Known rows, with every step that occurs:
Q > K > B > W > J: [ -9 -18 -60 -26   4  -8   2   7 -18   7   4   6 -28  -8  -7  -4 -28  15
   8  65  17 -15 -18   3  15]
D > K > J: [ -2   2 -22  14  27 -18  -1  27 -22   9   1  22   2   4   2   9 -15  -3
  -2  23   0  12  -8   3  -8]
B > K > Q > W > J: [  2 -10  27 -33  20 -35  20  22  -7   8  -5  15   4  13  -9  -4 -19   7
  15  83  14   5 -13  16  -4]
K > Q: [  4   3   1  -3   4 -24  21  13  13   0  -4  10  -2   2   1  -7  -2  -6
  -1  22  -7   0  -2  10   6]
D > K > Q > W: [  6  -8 -23  10  35 -36  22  23 -13  14   6  10  -2   5   1  -3  -6  -6
  23  75  -3 -13  -6  16  -3]
D > K > B: [ -8   3 -31   0  29  -3  -2   4 -15   5  22  14 -29 -19   5   3  -6  -6
   1  24   6   9  -5  -9 -10]
J > K > B > W > Q: [ -8   7 -18   0  -7  -6  22  20 -16 -17  12  10 -38  -5  -5 -10   8  -4
   1  45  13 -40 -12   4  -1]
B > K > W > Q: [  3  15  28   8  23  13  22  22  -6   1  -5  14  22  -5  -5  -6  28  -3
  22   5  10 -11  -9  15 -24]
K > D: [ -1  12 -10   0   1  34 -36  20   1  -5  -9  15 -10  -6  -2   4   2 -11
   4  -3  -6   4  -5   8   1]
W > B > K: [-19  28  25  13  19   6   3  -8  -7  -4  12   5  -3 -27   1   0  -2   8
   5  23  -9 -17  -2 -13 -23]
K > J > B > W > Q: [ 34  -5  14  20  13   0  54  32  -6  -1  -3  11  -6   1   2 -20   2   2
  -6  38  15 -48 -17   6  15]
D > K > Q: [  0  10 -21  -9  32 -31  15  15  -6   6   6  18  -5  -7   4  -1  -3  -7
   9  32  -2   3   0   7  -9]
K > W > Q: [ 13  12  20  14  14  20  21  20   6  -2  -6   7  20  11  -2 -11  25  -5
  10   3   7 -19  -4  19   4]
J > B > W: [ 28  -3 -12  -1  -2  11  39   6 -16   3   6  -9  -3 -14   1 -16  -6   6
   4   0   6 -48 -14  -7   5]
J > B: [ 25  -4   7  -4   3  12  30  -4  -8  -2  11  -2  -4 -10   3 -10  -3   0
 -10   3  11  -7  -8 -11   7]
B > K > D: [-12  17   0  -6  10  27 -36  23 -13  -3  -7  20  -9 -22  -6  10   6  -8
  15  -2  -4  13 -11   5 -27]
Q > K: [-12 -16 -52   7   4 -13  -5  -6 -14   5   1   0  -3 -10  -2   7  -3   6
  12  38   4  11  -3   1   0]
B > K > Q > W: [  1  -9   9  12  17 -38  28  25  -7  10  -2   7   3  -2  -6  -5  -1  -1
  26  67  -4  -8 -13  15 -14]
D > K: [ -5   5 -21  -7  28  -6  -7   0 -18   6  11   8  -3  -9   3   6  -1  -2
   8  10   5   3   2  -3 -17]
K > W: [ 10   9  -7  13   0  19  10  21  -7   6  -7   3  29   9  -3  -4   3   0
   9 -17  -9 -10 -10  14   3]
B > W > K > D: [ -9  26 -58   1   3  22 -37  24 -16   3 -10  16 -18 -18  -2   1  -2  -1
  22  12 -17 -29  -3  15  14]
Q > K > J > B: [ 16 -26 -44  24   5 -14  31  17 -25   6   2  13  -2  -8   0   0 -21   5
  -8  56   8  12 -21  -2  14]
B > W > J > K: [ -7   2 -21 -54 -20  -9   2  14 -32 -12  -1   5  -3  22 -14   0 -25   9
  -4  26  15 -27 -10   7  -1]
J > B > W > K: [ 17  10 -42  -2   5   0  29   0 -24   7   9  -1 -13 -22   5 -11  -8  10
   9  18   0 -40  -5  -5  21]
K > J > B: [ 28  -8   7  16   2   0  34  21 -13   1   2  13   2   2   3  -7 -18  -1
 -20  17   4   2 -17  -5  16]
W > K: [-11  12 -29  -2   5 -10 -10  -6  -8   2   3   9  -9  -8   3   4  -1   5
   6  18  -7   8   9   2  15]
W > Q: [ 2  3 25  2 15  1 11 -1 13 -8  0  6 -9  2  1 -7 22 -3  2 21 16 -8  6  6
  1]
Q > W > K > A: [  6  -6 -46  29   0 -26  -4  -2 -16   8   5  17 -37  -5   2   4  -3  -5
  22  77 -19   1   1  12  24]

Rows:
[ 18  -8 -47   7  18  33  10  21 -16  -4  -1  12 -26 -28  -3 -13  14  -2
  21  56  19 -41 -17  10   6] | J > B > W > Q > K > D
[ -2  -7 -57  20   1   5   5  15 -21  11  -5   2  26   0  -7   3  -2   4
  22  19  -5   0 -14  15   2] | Q > K > W
[ 12 -15  17 -28  10 -29  21  21   6   5  -9   9   1  29  -5 -11 -22   4
   3  83  10  -3  -7  20  22] | K > Q > W > J
[-13   0  -9 -49 -15  -6  -4   7 -22 -18  13  19 -29  15  -8   2 -27   0
 -23  44  20  21 -13  -3   7] | W > J > K > B
[ -1 -11 -41 -25   5   7  -1  13 -21   8 -10   9  28  14 -10   3 -18  11
  11  36  11  10 -14  17  12] | Q > K > W > J
[ -4  19 -48   0   6 -37  20  19  -4   8  -6  11 -10 -11   2 -10  -6   5
  18  38 -17 -33   1  16  22] | B > W > K > Q
[-11 -14 -33  16  20  -7  10  -2   3  -3  11  13 -39 -17   1  -3  13  -2
   7  73  20   8  -5   2   8] | W > Q > K > B
[ 19   4  16 -11  17 -21  50  12 -10   0   8  14  -4 -25   0 -12  -2  -1
   2  27   6   1 -15  -5 -13] | J > B > K > Q
[ 23 -19  31 -34  19   0  32   4 -27   6  10   3   1   0  -7  -7 -20  12
   6  65  32  -3 -18  -3  -5] | Q > W > J > B > K
[  4   0  -2 -41   1   2   4  10  -8   2  -8   0   1  13  -7  -6 -19  13
   2  14  13 -31  -6   7   7] | B > W > J
[  3   5   0  12  14   5  24  15   9  -3   6   4 -35 -13   2 -17  14  -2
   8  34  11 -44  -9   4   7] | K > B > W > Q
[-10  15 -42  37  11  19   9   6 -16   4   4   3  22 -10  -2  -3  -7  10
  13  40 -17 -26 -11   5   8] | Q > K > W > B
[ -4 -11 -43  13  14 -12  17   6  -6   3  -4  -2 -10 -13  -4  -5  14   8
  27  55  17 -40  -4  13  -1] | B > W > Q > K
[-12  14 -11 -57 -16  25 -42  23 -25 -21  -7  27 -15  19 -13   9 -20  -7
 -12  27  15  20 -10  11   1] | W > J > K > D
[  1  14   0   2  -7  10  20  25 -19 -15   0  13  16  21  -8  -4  19  -8
   6  15  10 -15  -8  18  -4] | J > K > W > Q
[ 31  -1  14   2  13  12  52   6  -2  -4   7  -4 -12 -12   2 -23  15   3
   5  21  21 -56  -9   0   6] | J > B > W > Q
[ -4 -17  -3 -38 -14 -13   0  11 -33  -9   3   5   0  37 -14   4 -24   6
  -2  74  20   1 -10  12   8] | Q > W > J > K
[ -1  10 -27  -1 -22   9   9  25 -34  -7  -1   7  25  17 -10   3  -3  -5
   3  -4  -6  -7 -15  13  -5] | J > K > W
[ -7  16 -29  -4  10 -34  10   8   3   2  -2  19 -12  -6   5  -4  -4  -1
   5  41 -13   9   8  10  22] | W > K > Q
[-14   3 -27  -6 -19  -8   4  10 -23 -14  17  12 -30  -2  -4   3 -10  -7
 -13  28   2  10 -11  -6  -2] | J > K > B
[ 26  -6  24 -49   7  13  24  -8  -8  -5   7   6  -3   6  -1 -11 -19   7
 -20  21  29   5  -9  -8  15] | W > J > B
[ -9  15 -30 -55 -20  24 -34  36 -33 -16 -11  19 -13  15 -17   3 -23  -1
   0  24  10 -22 -17  16   0] | B > W > J > K > D
[  1  32   9  30   9  31  12  11  -1   0   3   2  25  -1   2 -11  -3   4
   3   2 -21 -35  -8   3   8] | K > W > B
[ 22  13 -41  -4   9 -26  48  15 -14   6   5  10 -15 -22   5 -20  -9   5
   9  40  -7 -40  -6   4  29] | J > B > W > K > Q
[  8 -20  16 -27   5  -3   2   6  -7   5  -3  -1   4  28  -6  -3 -19   9
   3  61  18  -3  -6  12  15] | Q > W > J
[ 25  -3  18 -41   8  -5  24  -7 -19  -4  13  28 -33 -20  -3  -1 -16   0
  -8  37  18  20 -16 -10 -10] | W > J > B > K > A
[ -1   5  -5   8   2 -18   0   0 -11   0   6  22 -29 -25  -2   9   3  -7
  13  16  -9  14  -7  -2 -25] | B > K > A
[ 17   4 -23  16   7 -11  25  16 -21   3   4  21  -8  -5   6  -3 -19   3
 -15  37  -1  10  -8  -4  31] | W > K > J > B
[ 24 -14 -25  33  10 -17  31  24 -30  11   5  13  -4   8   3  -5 -22   4
  -1  81  -2  -5 -14   6  37] | Q > W > K > J > B
[-11   4 -44  -3 -21  -8  12  22 -31 -10  13   4 -30  -5  -7  -3 -14  -1
  -1  24  -3 -32 -18  -1  -3] | J > K > B > W
[  4  14 -30   6  26  12   4  20 -26  11   5  10  26  -1  -1   2   1  -3
  17  -8  -4  -7  -9  10 -13] | D > K > W
[ -9 -21 -50  27   3 -24  -1  21 -18   9  -8  14   2   3  -3  10 -18   4
   1  52  -3  18 -13   7   9] | Q > K > J
[ 33 -20  17 -23  11 -11  33   2 -27   4  13  19 -29  -8  -5  -4 -18   1
   7  81  19   3 -23  -2  -3] | Q > W > J > B > K > A
[-13 -19 -58  13   4 -10   0   0 -11   4  12   7 -29 -20   0   4  -9   2
   5  52   3  16 -11  -5   7] | Q > K > B
[ -8   8 -29  18   4 -23  -6  21 -13   6  -5  23  -2   4   3   7 -15   3
  -7  34 -12  17  -1   8  25] | W > K > J
